What can hang from each mark:
sulon: sepag
rilo: fami seve
babom: bipa bozi sedud sepag
sepag: babom sulon
pogez: seve
bipa: babom seve
fami: rilo
pozuse: seve
seve: bipa bozi defin pogez pozuse rilo

Known rows, with every way that one mark hangs from another:
{sepag {babom {bipa {seve defin pogez}} bozi}}: [-0.83  0.23  1.29  2.43 -0.57 -1.16 -1.13  1.16  0.48  0.74  1.39  2.49
 -0.76  1.61 -2.21 -1.66  1.36  0.69 -0.34  1.27 -0.79  2.49  1.83  0.61
 -0.33]
{fami {rilo {seve bipa pogez pozuse}}}: [-0.99 -3.19 -0.72 -1.48  1.81  2.43  0.29  0.14  0.34 -1.88  0.06 -1.49
  1.18 -0.08 -1.25 -0.20  0.74 -1.43 -0.23 -2.03 -0.62 -0.56 -0.29 -0.60
  2.80]
{sepag {babom {bipa {seve defin pozuse}} bozi} sulon}: [-1.00 -0.44  0.93  4.07  0.14 -2.45  1.54  2.56 -0.54  1.18  0.86  3.46
 -0.90  1.96 -2.53 -1.27  1.36  0.46 -0.41  1.24 -1.48  1.47  0.04  0.25
 -0.92]
{rilo fami {seve {bipa babom} bozi defin pogez pozuse}}: [-0.01 -1.13  2.53 -3.96  0.32  1.15  3.41 -2.61 -1.19 -1.11 -1.39 -2.19
 -2.73 -4.40  2.01  2.77  0.32  2.72  1.75  3.08 -1.82 -3.03 -1.78  0.42
 -1.48]
{pozuse {seve bozi defin pogez {rilo fami}}}: [ 0.98  0.73 -2.48 -4.76 -0.62 -1.91  3.43 -3.78  1.81 -1.83 -1.73 -2.62
  1.21 -2.68  0.82  1.92 -1.84 -0.67  0.78  3.18 -0.73 -1.57  1.27  1.68
  1.11]
{sepag {babom bipa bozi} sulon}: [-1.39  0.62  0.05  4.17  0.05 -1.87  1.15  2.68 -1.43  3.15  2.31  4.10
 -1.54  3.29 -3.52 -1.66  3.59 -0.07 -1.66  1.76 -1.29  2.45  1.56 -0.98
 -0.21]
{bipa {babom bozi} {seve pozuse {rilo fami}}}: [-0.27  0.29 -0.66 -0.79 -0.17  0.36 -2.01  1.74 -3.20 -2.65  2.82 -2.59
  1.53  0.09  2.01  0.09 -0.18  1.42  0.60 -1.61 -1.28  1.71 -1.60  0.98
 -0.79]
{sulon {sepag {babom {bipa {seve rilo}} bozi sedud}}}: [-2.05  1.77  1.36  3.13  1.03 -0.20 -2.50  3.01 -3.39  1.67  2.11  2.03
  1.57  0.97 -0.10 -4.38  0.04 -1.97 -2.53 -1.51  1.17  3.21  1.96 -1.13
 -0.34]
{pogez {seve {bipa babom} bozi defin pozuse {rilo fami}}}: [ 3.57  1.06  0.18 -2.81 -0.02 -0.99  1.70 -2.29  0.66 -3.36 -3.76 -2.71
 -2.05 -2.11  4.78  2.20 -2.15 -0.40  2.78  0.52  0.37 -1.14 -1.45  1.31
  0.27]
{sulon {sepag babom}}: [-0.03 -0.50  0.90  1.32  0.06 -0.73 -1.42  1.32 -2.84 -0.32  3.25  1.06
  0.55  2.09 -1.73 -5.04  3.46 -1.96 -0.67 -4.07  3.85  3.84  1.80 -1.83
  4.52]
{pogez {seve bipa defin pozuse rilo}}: [ 3.95 -0.36 -2.01 -0.08  0.42 -1.73  0.70 -1.11  3.24 -2.34 -4.18 -2.60
 -1.70  0.02  2.91  0.77 -2.95 -1.79  3.19 -2.27  0.65 -1.58 -1.27  0.88
  1.78]
{bipa babom {seve pogez}}: [ 1.35 -0.88  1.13  1.24 -2.50  2.97 -3.18  0.54  0.93 -3.18  3.76 -1.25
  0.24  2.78 -0.82 -0.43  3.68 -0.61  0.95 -4.23  1.40  3.96 -0.34 -0.61
  3.79]
{fami {rilo {seve bipa}}}: [-1.75 -3.43 -1.31 -1.01  1.59  1.59 -0.23  1.61 -0.90 -1.70  1.87 -1.37
  0.79  1.50 -2.35 -1.32  1.25 -1.94 -1.30 -1.44  1.26  0.85  1.55 -1.72
  3.83]
{bipa babom {seve defin}}: [ 0.69 -1.46  1.30  0.24 -1.98  0.83 -2.28  0.88  0.21 -3.10  3.69 -1.95
 -0.09  2.04 -0.98 -1.26  1.41 -0.16  1.11 -3.18  2.61  3.34  0.39  0.22
  3.96]
{pogez {seve bozi defin pozuse {rilo fami}}}: [ 2.89  0.19 -2.18 -3.05 -0.12 -2.49  1.30 -2.30  0.45 -3.72 -3.20 -2.73
 -0.21 -0.49  2.88  1.34 -2.62 -0.63  2.62  0.74  0.02 -1.23 -0.40  1.17
  0.47]
{sulon {sepag {babom {bipa {seve defin pogez}} bozi sedud}}}: [-1.61  0.68  2.83  3.22  0.58 -0.02 -1.54  2.02 -1.34  2.41  1.55  2.72
  0.75  0.53 -0.86 -4.44  0.35 -1.11 -1.84 -1.17  1.00  1.71  2.01 -0.22
 -0.25]
{bipa {babom bozi sedud} {seve pogez}}: [ 0.08  0.52  0.54  2.39 -1.37  2.62 -4.19  2.06 -0.54 -0.10  3.89  0.97
  0.73  2.38 -0.26 -1.12  1.07  1.22 -1.14 -2.23 -0.26  2.27  1.09  0.93
 -0.03]
{sulon {sepag {babom bipa bozi sedud}}}: [-2.27  1.37  1.64  2.99  0.98 -0.06 -2.17  2.58 -3.19  2.97  2.56  3.14
  0.94  2.21 -1.57 -4.92  1.24 -1.25 -2.46 -1.41  1.39  2.52  2.71 -1.27
  0.07]
{pozuse {seve bozi defin}}: [ 0.81 -0.53 -2.25 -3.24 -0.76 -2.36  1.27 -2.54  2.02 -2.92 -0.08 -0.70
  1.85  1.48 -2.12 -0.21 -0.94 -0.12  0.91  1.09  2.89  0.42  2.40  1.67
  3.37]
{bipa {babom bozi {sepag sulon}} seve}: [-0.26 -1.14  0.22  3.35  0.12 -0.06 -1.76  3.89 -1.50  1.32  4.12  1.36
  0.55  3.03 -2.43 -2.11  3.39  0.48 -1.97 -2.15  3.09  3.29 -0.51 -0.32
  0.55]
{sepag {babom {bipa seve} bozi sedud} sulon}: [-1.65  0.81  0.21  5.70 -0.33 -1.08 -0.21  4.05 -1.95  2.51  2.19  5.20
 -1.14  3.41 -2.68 -1.81  0.85 -0.37 -2.52  1.16 -1.98  1.73  2.11 -1.54
 -1.88]
{rilo fami {seve {bipa {babom sepag}} defin pogez pozuse}}: [-0.12 -2.34  1.91 -2.09  0.95  1.16  3.72 -0.74 -0.81  1.03 -1.09 -2.33
 -3.75 -3.75  0.81  1.38  0.25  1.35  1.20  0.86 -1.85 -3.92 -1.78 -1.33
 -1.51]
{pogez seve}: [ 3.16 -1.77 -2.82  1.80 -1.37 -0.28 -1.97  0.89  1.68 -3.21  0.89 -0.58
 -1.10  6.33 -1.59 -1.48  1.88 -2.26  1.84 -3.72  2.68  1.97  1.88 -1.66
  4.22]
{babom sedud}: [-0.57  0.22 -2.56  1.04 -1.19  0.39 -2.88  0.88 -0.49  1.02  2.14  0.93
  0.63  3.58 -1.86 -1.45 -0.99 -0.32 -0.56 -2.29  0.00 -0.38  2.50 -1.61
  1.19]

Rows:
[-0.66 -2.01  0.24 -4.13  0.22 -0.47  3.03 -2.57 -1.39 -1.48 -0.88 -2.24
 -0.91 -2.89  0.13  1.91 -0.22  2.49  1.59  3.36 -2.12 -3.14 -0.75  0.29
 -1.22] -> {rilo fami {seve bozi defin pogez pozuse}}
[ 0.40  0.23  1.54  0.93 -0.65  1.35 -2.60  0.50  0.49 -0.28  1.46  0.08
  0.98 -0.37  0.98 -0.53 -1.81  2.37  0.38 -1.75 -1.40 -0.11 -0.41  3.12
 -1.08] -> {bipa {babom bozi sedud} {seve defin pogez pozuse}}
[ 3.29  0.23 -1.29 -2.53  0.21 -2.25  2.07 -2.41  1.62 -3.01 -4.88 -2.27
 -1.38 -1.67  4.01  2.21 -3.20 -0.31  3.05  0.88  0.27 -2.71 -1.48  1.14
 -0.33] -> {pogez {seve bipa bozi defin pozuse {rilo fami}}}
[ 0.68  0.11  1.61  0.49  0.83 -0.36  1.65 -0.23  1.20  3.44 -2.23  0.71
 -1.72 -2.24  0.91  0.18 -2.31  0.72  0.61 -1.72  0.21 -3.37 -2.05  0.56
 -0.83] -> {seve {bipa {babom sedud {sepag sulon}}} defin pozuse}
[ 0.64  0.05 -1.29 -2.28 -1.25 -0.23 -0.67 -2.09  0.24 -3.97 -1.17 -2.02
  2.76 -1.59  2.31  2.42 -1.04  0.73  1.96 -0.54 -1.38 -0.44 -2.73  0.54
 -0.73] -> {bipa {seve bozi pogez pozuse {rilo fami}}}
[-2.15 -0.59 -0.34  3.62  0.26 -0.23  0.71  1.86  1.44  4.97  0.05  2.03
  0.19  3.58 -4.32 -0.69  2.61 -2.47 -1.34 -0.49  1.07  0.05 -0.54 -3.51
 -0.77] -> {babom bipa {sepag sulon}}
[ 1.73  1.37 -0.14 -0.28 -0.33  1.08  1.94 -1.51  2.44  0.38 -1.36  2.03
 -0.14 -0.01 -0.48  1.25  0.86 -1.07 -0.96  0.21  1.60 -0.42  0.57  0.07
  0.98] -> {pozuse {seve {bipa {babom sedud {sepag sulon}}} bozi pogez}}
[ 1.43  0.83 -1.57 -4.33 -0.30 -1.70  4.15 -3.91  3.04 -1.12 -3.35 -2.22
 -0.02 -3.80  2.02  2.79 -2.38 -0.40  1.29  3.23 -0.56 -3.10  0.21  1.55
  0.32] -> {pozuse {seve bipa bozi defin pogez {rilo fami}}}
[ 1.63  0.27  1.43  0.65 -1.35  2.78 -1.03 -1.21  2.77  0.95  0.85 -0.49
 -1.92  0.57  0.33  0.86  3.47  0.07  1.27 -2.60  0.56  0.64 -1.00 -0.36
  2.57] -> {seve {bipa babom} pogez}
[-0.62  2.02  1.33  2.11 -1.82  0.93 -2.37  0.29 -0.48 -0.94  0.68  3.66
 -0.28  1.88 -1.23 -0.74  0.24 -0.89 -0.90  0.19 -1.01  2.82  2.39 -1.65
 -0.36] -> {sepag {babom {bipa {seve bozi pogez}} sedud}}
[-1.91  0.62  1.02 -0.25 -0.09 -0.52  0.45 -0.88  1.99  2.33 -2.44 -0.37
  1.32 -1.82 -0.39  1.39 -0.91 -1.30 -0.57  2.38  0.03 -0.81 -1.31 -1.21
 -3.25] -> {babom {bipa {seve bozi defin pogez {rilo fami}}} sepag}
[ 0.50  1.61 -0.56 -5.60 -0.03 -2.01  2.65 -5.21  0.79 -0.18 -3.63 -3.16
  1.50 -6.12  3.55  3.33 -2.80  1.95  2.12  3.33 -3.18 -3.48 -2.50  3.06
 -1.85] -> {seve bozi defin pogez pozuse {rilo fami}}
[ 0.26 -1.06  0.16 -2.80  0.67 -0.25  0.98 -2.91  0.41 -1.48 -1.23 -1.44
  0.28 -2.03 -0.44  1.21 -0.04  1.98  1.35  1.93  0.08 -0.56 -0.71  1.97
  0.83] -> {rilo {seve bozi defin pogez pozuse}}
[-0.10  0.77  0.93  1.93 -0.96  1.16 -2.22  1.99 -2.07 -0.10  2.44  2.41
  1.04  1.61 -0.91 -0.76  1.22 -0.49 -2.39 -1.58  3.14  2.90  0.11 -1.26
  0.23] -> {bipa {babom sedud {sepag sulon}} {seve bozi}}
[-3.34  1.29 -0.77  4.83  1.84 -1.78  0.04  3.92  0.21  7.41 -1.14  2.94
  1.11  0.20 -1.48 -0.81 -3.57 -0.74 -3.77  2.79 -1.29 -2.11  0.30 -0.40
 -6.13] -> {babom {bipa {seve defin rilo}} bozi sedud {sepag sulon}}
[ 0.12  0.84  1.42 -0.40  0.71  2.55 -0.50 -0.65 -0.90  1.30 -0.11  0.83
 -1.80 -1.63  0.24  0.92  1.75  0.71 -1.58  1.34  1.60  0.80  0.25 -0.73
 -0.23] -> {rilo {seve {bipa {babom sedud sepag}} bozi pogez}}
[ 0.03 -0.21 -1.89 -2.37 -0.94 -1.18 -1.14 -0.91 -1.39 -4.65 -0.29 -2.17
  3.01 -0.35  1.87  1.54 -1.70  0.72  1.74 -0.65 -0.16  0.22 -2.16  0.00
 -0.36] -> {bipa {seve bozi pozuse {rilo fami}}}
[ 1.40  2.84 -0.72 -2.06 -0.22 -0.01 -0.13 -3.70  2.55  1.02 -2.97 -0.91
  0.58 -3.40  3.09  3.05  0.22  0.38  0.62  1.70  0.26 -0.35 -1.93  1.53
  0.13] -> {seve bipa bozi pogez rilo}
[-0.27 -0.80  1.71 -2.81  0.79  1.89  2.28 -1.45 -2.14 -0.46 -1.00 -0.91
 -2.06 -3.10  1.30  2.28  1.78  1.93  0.51  1.75 -0.91 -2.07 -2.16 -1.37
 -2.11] -> {rilo fami {seve {bipa {babom sepag}} bozi pogez pozuse}}
[-3.39  1.67 -0.81  3.25  1.09  0.36 -1.87  2.91 -0.16  6.10 -0.85  2.18
  1.52  0.27 -0.59 -0.29 -2.92 -0.29 -3.21  2.10 -2.74 -2.35  0.65 -1.43
 -7.10] -> {babom {bipa {seve pogez {rilo fami}}} bozi sedud sepag}
[ 0.60  1.75 -2.58  0.60  1.26 -0.58  1.71  1.33  0.12  1.93 -0.34  0.26
 -0.16 -0.11  0.44 -0.04 -1.27 -1.87 -2.03 -0.05  0.69 -0.22  1.06 -0.06
  0.26] -> {pozuse {seve {bipa {babom bozi sedud {sepag sulon}}} rilo}}
[-1.58 -2.67 -0.12 -3.52  2.26  0.29  0.99 -0.79 -0.49 -2.38 -0.81 -1.46
  1.74 -1.65 -0.82 -0.07 -1.15 -0.18 -0.40  0.72  1.08 -0.60  0.18  1.16
  2.36] -> {fami {rilo {seve bipa bozi defin pozuse}}}
[-1.04 -2.19 -0.21 -2.73  1.86  2.02  0.27 -1.05  0.06 -2.49 -0.69 -0.90
  2.09 -1.03 -0.62  0.59  0.69 -0.53 -0.46 -0.23  0.15 -0.15 -0.46  0.41
  2.17] -> {fami {rilo {seve bipa bozi pogez pozuse}}}
[ 1.61  0.04  2.62 -1.94 -1.71  1.32 -1.64 -2.53  1.46 -4.07  0.43 -1.30
  1.54 -1.19  1.15  1.12  0.66  1.65  2.12 -1.55  1.25  2.12 -2.05  2.89
  1.90] -> {bipa babom {seve bozi defin pogez pozuse}}
[-0.17  1.16  0.15  1.45 -0.17  1.27 -2.37  1.48 -0.41  2.55  2.05  1.17
 -1.18  1.74  0.18 -0.76  0.49  1.53 -0.72 -1.24  0.63  0.00  0.90  0.17
  0.02] -> {seve {bipa {babom bozi sedud}}}
[ 0.81  1.49  1.20 -2.96  0.89 -0.29  2.91 -2.53  1.20  2.69 -2.84 -3.34
 -1.62 -6.61  4.91  2.77 -2.24  2.33  1.96  1.72 -4.22 -4.32 -3.32  3.13
 -2.76] -> {seve {bipa {babom bozi}} defin pogez pozuse {rilo fami}}
[-1.04  1.01  0.62  5.32 -0.20 -0.43  0.26  2.89 -0.87  2.32  0.67  5.13
 -0.72  2.14 -1.84 -0.92  0.46  0.00 -1.57  0.74 -3.48  0.59  0.69 -0.70
 -2.75] -> {sepag {babom {bipa {seve pogez pozuse}} bozi sedud} sulon}
[ 2.65 -0.72 -3.67  0.09 -0.97 -0.85 -0.26  0.74 -0.13 -2.86  0.18 -2.63
 -1.46  3.36  0.90 -0.24  0.34 -2.85  1.40 -1.91  0.26  0.65  1.39 -2.32
  2.40] -> {pogez {seve {rilo fami}}}
[-3.59  0.70 -0.69  4.47  1.00  0.04 -3.60  3.94 -0.02  5.20  0.52  3.79
  2.01  3.51 -3.02 -1.98 -2.26  0.18 -3.14  0.44  0.13 -0.80  1.43 -1.36
 -5.35] -> {babom {bipa seve} bozi sedud sepag}
[-0.50 -1.93  0.99 -2.97  0.04 -0.16  3.47 -2.01 -0.22  0.19 -1.00 -1.63
 -2.97 -3.19  0.43  2.20  0.52  2.08  0.89  4.29 -0.83 -3.60 -0.13 -0.68
 -1.13] -> {rilo fami {seve bipa bozi defin pogez}}
